Every row comes from one small tree of marks. Brackets hold a mark, then the marks that hang from it, in alphabetical order. Every link used is in the known rows. Which tree was each row made from?
Known rows:
{X N}: [-34 -61  51 -17  21 -50  22 -26 -43 -17 -38   1  29  31 -35  43  29  18
   5  24]
{Q {N {J M} R U X}}: [-38 -59  14 -15  43  11  11   7  -4 -41 -23  30  73  37 -35  63  24   4
  77  22]
{Q {N {J F M} R}}: [-34 -39  -5 -38  74  -9 -19  -5  50 -20  19  42  47  18 -40  86  26  29
  50  -1]
{N R}: [-22 -21 -42   8  29 -52  27 -17 -23 -32  16  29  64  43 -28  64 -16  21
  12  27]
{M {J F {N Q R}}}: [-25 -84 -34 -47  67  10  -4 -17   8 -47  15  13  60  86   4  80  -3  36
 -10 -56]
{J N}: [-44 -48  25 -35  24 -66  13 -37 -36 -32 -29 -17  17  27  -7  57  26  53
  28  20]
{F {J M N}}: [-25 -70  42 -26  48 -17 -29 -18  16 -29 -15   4  13  10  -1  29  52  34
   5  30]
{M {J F {N R X}}}: [-75 -97 -22 -45  39  25 -25  -8  18 -38  -7  -4  56  68 -24  58   5  43
   9  -5]
{J M {N Q X}}: [ -44 -101   60  -47   48  -37   44  -39  -12  -35  -16  -32   32   41
    4   58   63   -5    3  -16]
{N U}: [-27 -19 -26  -3   1 -21  38   8 -40 -48 -43 -11  48  68 -29  43  -5  17
  37  17]
{N {J M} Q R U X}: [  5 -91  -1   3  47  34  49  33 -18 -69  25  29 113 105 -36  53  12 -42
  32 -10]
{F {J M}}: [-20 -59   8   4  35  -4 -20   8  32 -22   3   9  21  33 -18  10  34  11
  -2  27]
{M {J {N Q R U X}}}: [ -30 -106  -16  -24   37   21   21  -10  -49  -69  -23   11   85  102
   12   55   -1   12   13  -33]
{J F M {N Q U X}}: [-50 -88  30 -74  45  23  49 -15  10 -52 -44 -52  50  70 -17  82  51  -9
  14 -33]
{M {J F N}}: [-60 -78 -13 -56  37   5 -32  -7  26 -36 -15 -16  17  65 -21  50  22  56
   8 -21]
{Q {N {J F} U X}}: [-73 -66  21 -27  15  43  -6  19   9 -31 -50 -19  42  76 -39  53   3  37
  99   5]
{Q {N U X}}: [-71 -49  14 -13   2  -9  27 -21 -38 -25 -80 -24  33  48  -9  50   2  25
  82  11]
{Q {N J R X}}: [-52 -73  20   3  35 -13  -7 -11 -10 -17   1  31  58  43 -22  53  -4  35
  78  25]

Which tree is each row?
[-68 -83  47  -5  14 -10 -13  -3  -4 -12 -19  -4  23  50 -22  30  12  40
  89  19]  {Q {N J X}}
[-46 -55  13 -43  38 -23  39 -21 -31 -57 -39   0  75  18 -28  76  45   1
  28  33]  {J M {N R U X}}
[-52 -99  59 -22  35   1 -25 -15  18 -26 -22 -14  17  20  -7  17  54  23
  15  41]  {F {J M {N X}}}
[-60 -47  20 -81  53 -31   4 -26  40 -28 -18 -33  13   9 -37  84  65  30
   2   1]  {J F M N}
[-87 -80  41 -74  40  -9   8 -22  40 -24 -26 -50  18  21 -41  68  64  18
  14  13]  {J F M {N X}}
[-12 -59  16 -17  65 -21 -25 -23  12 -36   3  35  45   3  -4  52  37  32
  -2  38]  {F {J M {N R}}}
[ 21 -64   7 -10  43  13  41  35  -9 -64   9  13  70 100 -28  41  31 -27
  27 -29]  {N {J M} Q U}
[-64 -70  17 -32  58  13 -16  -2  51 -16   9  20  53  33 -47  74  25  16
  58   8]  {Q {N {J F M} R X}}
[ -5 -55  21 -38  61  23  11  25   0 -47 -14  40  90  43 -81  78  42  -6
  19  16]  {X {N {J F M} R U}}
[-16 -70  39 -52  61 -58  43 -45 -11 -38  -5 -13  25  29  12  70  60   5
  -8 -27]  {J M {N Q}}
[-44 -77  13  10 -13  32  15  45 -30 -52 -21 -14  64 103 -55  12   3  11
  73  34]  {N J U X}
[-35 -68  25 -76  70 -24  30 -35  29 -37  -3 -30  25  43  -8  91  56  11
 -12 -44]  {J F M {N Q}}
[-76 -64  25 -79  30  14  24  -7  18 -46 -58 -53  37  36 -45  73  58  11
  30  11]  {J F M {N U X}}
[-11 -93  14   3  38  28  11 -16 -48 -61 -29  12  83  85  22  46 -17  23
  27  10]  {F {J {N Q R U X}}}
[-23 -73   7 -22  33 -16  63 -33 -75 -66 -34  -4  91  82  10  82  -7   8
  31  -6]  {J {N Q R U X}}
[-69 -70  27 -44  32  40  -5  21  36 -30 -43 -16  37  53 -47  53  37  12
  82   1]  {Q {N {J F M} U X}}
[-19 -77  16 -42  57 -17  66 -32 -41 -62 -27  -1  88  51  -2  87  40 -20
  11 -12]  {J M {N Q R U X}}
[-53 -66 -26 -58  26  24 -17   7   4 -52 -41 -19  36  78 -22  55  17  52
  23 -23]  {M {J F {N U}}}
